Each row comes from the steps of one path. Every step used is in the known rows, and no mark comes twice. Write the path behind each row, first mark first.
In the rows, zero is written as 128.
Known rows
Q X J D C: [120 142 160 119 155 134 121 102 182 106 129 125 118 151 125  97 124 138
 128 132 141 164 100 133 110 167 121  98 164 124 179 144 135 114 122 128
 110 111  93  91 116]
P X J D U Z C: [136 179 126 114 178 121 116  76 184 119 131 107 100 152 111  74 101 169
  92 122 139 161 103 129 163 171 122 129 165 118 195 145 120 120 108 113
 112 134  99 105 112]
Y D B Z: [107 182 122  97 163  91 152 121 154 112 129  93  97 150 100 112 114 147
 128 116 145 143 123 115 115 128 134 105 173 119  90 142 123 141 110 134
 127 107 112 123 127]
X J: [132 155 132 135 147 123 116 121 156 125 119 122 138 128 127 117 118 153
 103 134 144 153 114 122 116 137 128 121 137 123 175 146 123 127 135 141
 119 102 122  89 127]
R X: [117 118 151 130 115 121 133 122 146 118 105 120 124 128 123 109 146 144
 130 126 133 147 120 120 137 135 131 114 149 141 120 123 149 133 138 131
 131 135 124  74 101]
J D B Z F: [106 183  99 114 170 109 138 109 148  98 135 122 100 155 105  89 112 150
 125 110 135 134 134 111 144 130 134 119 170 116  95 161 129 137 109 132
 121 143  80  95  96]
N X J D: [118 147 158 127 129 136 114 101 169 102 115 128 129 129 117 100 125 145
 115 137 145 174 114 121 113 182 128 101 124 130 165 132 140 125 128 134
 114 113  95  75 112]
U Z C D: [103 212 149 109 142 112 110 119 124 128 129  79 101 149 107 108 114 153
  90 119 123 130 120 123 170 123 136 122 137 143 148 137 142 126 133 135
 122 127 119 114 132]
W X: [126 109 124 138  99 112 127 123 147 116 111 140 132 131 117 119 118 153
 128 137 120 159 135 105 116 135 132 119 142 137 141 138 125 127 131 134
 132 111 126 100 134]
D B Z U: [120 232  83 127 170  93 146 131 171 122 127 117  93 163 111 101 127 160
 117 116 119 149 133 101 141 115 132 113 172 121  98 139 122 135 116 127
 135 138 105 106 115]
D C: [126 155 134 124 145 109 133 111 162 127 125 103 119 146  97 126 142 145
 103 130 126 151 102 110 133 149 133 107 159 124 145 148 134 126 119 136
 134 128 109 108 144]
U Z J: [128 156 133 136 134  93 118 121 119 122 127 112 153 129 135  93 120 158
  91 132 141 137 134 111 156 102 134 113 155 134 127 115 146 129 135 138
 122 108 138 104 120]
X U Z: [116 135 106 126 157  98 126 112 159 141 114 102 154 146 107  95 116 147
 115 130 146 140 125 119 167 118 138 102 151 125 136 119 151 139 135 130
 121 119 132 126 142]
B D U Z: [109 152 114 125 145 102 136 121 145 133 116 110 107 147 116 108 116 158
 114 116 130 140 101 122 160 138 129 149 146 117 139 139 144 134 104 121
 134 119 115 113 122]
Q X U Z: [109 113 112 130 151 107 127 123 160 133 111 116 159 152 113  83 114 140
 135 130 145 139 121 139 153 106 132  88 166 138 128 108 159 133 137 123
 112 121 127 128 133]
N X: [119 141 142 138 112 121 128 117 151 115 107 122 130 132  92 119 142 146
 109 134 130 158 114 117 119 150 134  96 130 143 114 123 148 132 122 134
 127 127 109  94 134]
U Z J D: [121 143 149 128 139 108 114 106 127 110 129 117 141 135 146  80 111 148
 107 127 143 145 138 112 165 134 131 124 160 127 123 117 146 124 133 137
 117 115 122  97 104]
C Z F: [122 176  90  97 149 105 126 128 112 122 120 120 140 145 101 109 117 153
 122 116 113 127 125 112 146 108 142 130 140 132 126 164 136 130 116 141
 118 131 105  87 125]
D B Z F: [113 196  83 122 163  95 141 126 142 108 133 118 112 150  93 103 123 159
 112 115 131 127 128 111 137 101 136 113 163 121  99 158 128 142 112 134
 126 139  98  99 114]
B Z U: [125 230  99 119 152 107 133 132 150 125 114 114  96 162 119  97 139 150
 125 120 121 152 135 106 146 118 134 129 157 121  95 143 127 132 125 128
 128 134 109  93 118]
N X E: [113 143 157 121 100 117 118  99 178 111 108 139 145 118  89  98 142 133
 123 137 134 162 123 119 113 158 134 100 134 141 133 129 161 131 122 129
 133 131 128  97 119]
U Z C: [127 187 116 124 154 117 119 109 130 134 128 100 118 146 101 109 118 158
  91 117 128 139 130 128 158 120 133 111 157 135 146 142 140 131 130 130
 121 137 124 114 134]
D B Z: [115 180  96 125 165 100 147 134 153 114 132 105 104 153 109 110 118 154
 108 116 143 139 126 113 129 114 134 111 172 123 110 134 126 142 117 131
 132 134 116 109 118]
J D P X U Z: [105 111 132 114 151  94 126  79 178 116 117 100 134 149 102  67 115 135
 117 118 123 152 122 130 179 164 128  89 178 122 155  88 128 132 115 121
 110 141 106 115  88]
D P X H: [119 118 139 133 138  93 121 108 155 117 112 120 110 117  96 102 153 134
  86 120  92 156 121 133 118 143 119  88 183 139 144 115 119 125 105 136
 109 144 128  75  82]
P X: [133 113 135 141 136 117 125 112 151 119 115 111 106 139 104 106 123 143
 111 125 122 145 117 118 136 147 127 118 160 137 108 114 123 123 119 134
 126 129 114 106 135]
B D Y: [101 131 148 136 123 105 136 130 141 125 118 136  88 133 116 122 127 140
 110 120 122 139 107 112  99 154 122 118 141 129 128 133 119 139 120 151
 127 111  93  90 123]
J D U Z C: [121 184 124 106 163 126 132  87 163 128 125 115 115 155 113  95 111 163
 103 114 138 154 110 127 171 154 132 140 170 121 158 165 137 129 113 116
 124 147 103 117 113]
H X N: [123 121 138 128 120  94 129  97 165 115 110 134 102 123 117 117 131 126
 115 119  98 135 128 118 111 162 133 110 146 142 116 126 151 131 124 141
 106 126 105  78 138]
H X P: [110 134 140 115  99 118 124  90 176 117 110 141 110 102 107 113 147 126
 115 125 103 150 119 123 128 147 130 117 150 129 118 120 156 126 124 144
 111 128 116  84 114]
R X P: [106 135 159 110 106 123 121 107 169 114 107 129 120 112 117  94 152 131
 124 126 124 148 113 122 141 136 129 119 152 126 127 115 160 130 146 135
 126 138 140  65  89]
Y D P: [106 149 164 100 118 103 139 100 148 119 113 113 139 121 106 126 137 137
 124 122 120 156 113 131 113 148 130  99 163 122 142 137 115 132 115 139
 116 101 117 109  94]
H X: [121 118 136 137 106 115 136 104 152 121 108 132 109 119 112 129 143 137
 121 123 113 150 121 121 120 142 131 110 148 143 110 129 144 128 116 139
 116 127 100  91 126]
J D: [117 123 145 123 139 137 122 107 147 115 116 124 115 141 126 109 116 134
 126 120 136 152 121 117 138 165 130 134 156 127 116 142 131 123 130 137
 125 129 107  98 115]
N X K: [116 145 119 128 111 113 119 110 145 120 108 125 130 128 113 110 120 152
  93 137 146 155 122 104 136 139 134  90 135 146 130 130 158 133 129 129
 124  97  93  69 129]
Z C: [128 184 126 132 141 130 127 110 138 128 122 115 107 145 108 131 120 151
 100 121 121 146 117 120 122 137 131 110 160 137 143 156 125 129 130 137
 124 135 119 110 137]
Q X: [118 112 139 137 132 133 127 134 144 118 112 135 133 142 119 110 130 138
 133 124 130 143 115 138 114 120 126 108 164 145 111 126 142 123 131 133
 118 122 116 108 120]
Z U: [131 187 120 135 136 115 127 116 158 135 110 132 118 144 119 110 139 153
 123 125 109 157 124 106 141 137 131 127 149 128 107 144 125 122 127 135
 132 127 110 101 128]

Which path is each row?
[107 180 154 118 131  89 126 124 139 121 123 100 151 136 140  93 117 166
  88 134 136 134 102 106 175 113 139 140 144 134 143 132 146 128 121 130
 130 106 130 111 114]	C D U Z J
[101 166 146 105 143 103 125 125 150 132 116  92 134 146 113 100 120 161
 100 125 137 138  98 118 181 127 138 152 134 129 140 142 145 128 120 124
 133 123 120 118 122]	C D U Z
[117 130 129 108 158 120 127  99 166 126 117 118 136 148 118  88 115 157
 116 119 146 155 112 122 175 153 132 151 159 117 137 148 143 127 114 118
 130 136 105 113 107]	J D U Z
[107 156 148 117 102 123 115 107 172 111 109 132 129 115  91 102 150 137
 107 135 121 159 109 120 125 153 132 100 135 129 122 115 161 130 131 139
 123 131 124  84 121]	N X P
[124 143 148 125 151 137 113 103 159 115 121 124 124 133 142 104 110 143
 117 129 148 160 118 122 125 169 126 131 141 118 172 151 122 121 133 138
 114 107 105  84 115]	X J D
[103 251 129  95 149 117 144 128 152 119 123  88  80 167 115 116 122 158
  97 120 134 137  98 120 144 127 139 141 159 129 148 171 130 138 116 123
 130 140 108 112 117]	B Z C D U
[119 110 158 115 142 100 117  80 174  97 121 123 102 141 117  81 116 121
 110 110  92 141 124 125 129 194 124 109 179 126 148 104 118 124 118 132
 106 139 101  79  88]	J D P X N
[124 234 121  65 154  81 144 105 158 132 124  90 103 162  97 110 134 148
 139 120  98 161 108  95 143 154 140 111 159 120 130 161 124 118 100 133
 126 110 100 107 146]	Y D C Z U
[117 128 143 128 115  96 119  81 142  96 125 129 122 124 156  77 103 142
  83 126 123 151 126 105 152 153 123  97 189 134 159 102 122 123 119 132
 110  95  94  64  71]	Z J D P X K
[125 180 106  90 159  95 140 125 143 128 129  88 119 158  98 122 126 148
 108 120 117 145 106 107 146 136 140 112 157 127 161 151 133 127 111 135
 129 132 115  99 143]	D C Z
[132 120 151 133 153 132 109  94 172 106 122 118 101 138 126  87 106 140
 116 127 139 160 115 123 129 181 121 124 151 122 159 124 115 115 122 134
 112 116 101  87 118]	P X J D
[125 144 147 127 132 119 137 100 160 111 119 141 140 134 153 101 117 157
 109 132 143 157 101 105 136 157 131 139 175 120 136 153 129 126 116 131
 128 117 112 102 104]	Z J D U
[115 124 129 116  87 113 115 109 169 113 113 151 131 115 113 101 123 142
 123 138 112 160 127 108 120 135 130 123 146 122 149 129 139 126 140 139
 127 113 138  92 124]	W X P
[125 168 118  92 149 104 144 116 140 112 124 125 140 147 156  94 101 158
 116 123 134 151 106 101 149 144 139 147 172 124 153 155 133 127 109 131
 124 122 118  93 103]	C Z J D U
[ 92 145 175 116 123 104 124 133 146 125 117 118 116 132 113 113 134 145
  95 129 130 136 106 106 121 143 131 121 130 141 129 137 121 133 135 155
 127 112  95  93 123]	C D Y
[131 144 142 134 139 107 119 103 168 112 120 118 132 124 114 104 132 151
  91 128 116 157 109 131 122 150 121  94 157 124 197 111 101 126 115 133
 109 113 113  84  90]	D P X J
[117 130 137 112 169 130 120 107 181 117 120 134 148 146 136  73 111 160
 126 127 158 161 104 149 149 142 123 130 160 121 177 141 144 120 120 112
 109 113  99 101  94]	Q X J D U Z
[114 126 155 126 142  77 108  94 143 101 128 116 126 117 126  62 137 136
  81 120 105 154 136 127 153 144 118  88 192 135 144  91 132 120 109 133
  98 136 128  66  57]	U Z J D P X H
[ 94 145 188 105 100  99 111  95 173 104 116 109 122 125 100  85 135 119
 113 122 102 144 113 127 138 157 129 116 156 140 165 107 125 122 115 132
 128 131 128 102  82]	C D P X E
[ 98 196 170 114 126 112 126 122 143 126 125 113  95 141 105 121 128 152
  80 124 120 135 103 109 116 144 130 111 140 147 151 155 115 133 134 153
 121 123  92  99 127]	Z C D Y
[ 98 188 151 117 129 100 132  94 172 119 119  88 102 153  97 107 119 137
  95 123 100 139  95 124 141 155 132  76 169 140 177 112 112 131 118 133
 113 134 117 121 113]	Z C D P X U
[113 134 133 127 148  97 122  96 152 119 123 112 154 142 146  73 102 143
 114 135 152 144 131 108 169 138 135 104 166 125 137 111 149 132 136 135
 113 111 129 114 123]	X U Z J D
[ 97 252 116 111 158  91 140 138 161 117 128  94  78 166 118  98 122 154
 118 115 114 139 122  99 153 120 136 124 153 130  97 136 124 130 117 131
 137 130 103 106 114]	C D B Z U
[108 128 102 127 146 102 120 117 149 126 112 133 170 150  95  79 121 148
 137 130 134 127 123 134 157  91 135  88 157 135 116 131 162 133 131 126
 105 122 110 121 126]	Q X U Z F
[113 195 132 111 149  77 150 124 141 102 137 100 111 138 127 105 111 154
 116 126 149 141 126 102 111 117 133  97 182 122  95 132 126 141 113 139
 123  92 125 117 121]	Y D B Z J
[111 162 138 132 131 107 136 114 149 123 126 101  75 151 104 133 129 135
 116 121 110 143  93 108 123 165 127 114 151 120 139 139 135 127 107 138
 135 116 104 106 143]	B D C
[118 107 100 128 119  85 126 112 166 130 111 125 157 143 109  91 106 155
 129 141 134 154 139 104 157 119 137 100 144 131 151 117 143 137 136 126
 125 109 132 123 146]	W X U Z
[ 99 182 119 127 172  81 128  97 177 126 137  69  93 164  86  88  89 154
  91 120 120 129 108 110 173 136 135  84 165 144 147 104 131 131 116 126
 122 136 120 147 151]	P X U Z C D B
[117 142 140 143 148 107 135 105 153 102 137 133 126 132 147 105 103 151
 107 124 135 149 123  97 127 150 129 108 180 130 123 129 124 125 120 141
 127 117 115 106 110]	Z J D B
[ 97 157 157 123 122  63 123 106 151 112 123  82 149 137 125  73 119 143
  88 134 113 131 112 113 177 120 134  78 163 138 165  69 134 131 121 135
 110 107 133 115  96]	C D P X U Z J
[114 122 151 136 128  93 134  79 174 100 119 124 138 137 138  79 116 133
 111 133 118 154 115 112 137 165 127  78 193 126 155  92 116 129 117 133
 109 120 117 104  89]	Z J D P X U
[107 211 148 110 134 125 134 112 158 128 119 105 104 151 116 128 121 162
  93 124 123 143  85 116 139 146 135 138 151 136 157 171 124 127 118 129
 132 129 112 118 128]	Z C D U
[100 144 173 120 117 105 122 114 146 108 116  94 108 135 104 108 134 134
  99 120 101 139 105 124 145 149 128 108 153 141 147 101 115 123 113 137
 123 126 110  98  90]	C D P X
[133 125 141 125 159 129 125  86 196 111 117 127 111 141 125  87 109 156
 112 131 145 168  92 121 134 184 122 141 161 114 173 143 112 118 108 121
 121 119  96  96 110]	P X J D U
[ 94 200 161 105 142  98 117 123 135 131 131  96 106 144  99 100 126 158
  72 120 127 130 117 115 150 129 131 110 134 145 148 139 129 135 135 148
 119 126 100 104 122]	U Z C D Y
[112 131 161 122 134  92 119 107 137 113 131 134 141 126 138  74 120 152
  90 129 146 145 133 105 147 140 127 114 159 129 129 118 131 134 137 148
 114 113  99  86  97]	U Z J D Y
[126 107 119 141 143 105 130 104 178 128 109 108 120 149 101  99 115 137
 120 133 129 145 112 111 135 151 132 100 166 132 115 108 126 131 122 132
 122 126 121 124 151]	P X U
[131 230  93  90 162  89 139 120 160 136 125 101 107 167 102 111 136 154
 118 119  94 156 114  94 158 139 139 117 156 124 148 155 129 119 109 130
 132 137 106  95 140]	D C Z U
[122 203 134 110 155 127 122  81 186 114 124 117 125 143 102  87 117 175
  92 132 147 175 102 128 148 174 129 104 137 124 204 154 142 130 112 113
 113 133  95  93 110]	N X J D U Z C
[123 163 129 101 145 107 129 121 115 107 128 115 131 144 157  96  98 142
 119 122 129 143 130 104 141 139 137 128 165 133 142 135 135 124 123 143
 117 117 120  85 112]	C Z J D
[113 115 150 129 126 108 123 126 146 121 103 123 112 112 119 105 162 135
 116 125 122 153 126 124 122 129 125 105 159 147 114 133 153 130 133 135
 119 145 144  51  89]	R X H
[122 162 152 117 145  96 121  94 145 111 139 101 127 145 127  84 123 149
  96 130 136 149 119 104 168 148 132 106 168 121 145 126 146 121 121 134
 122 121 114 100 118]	U Z J D C
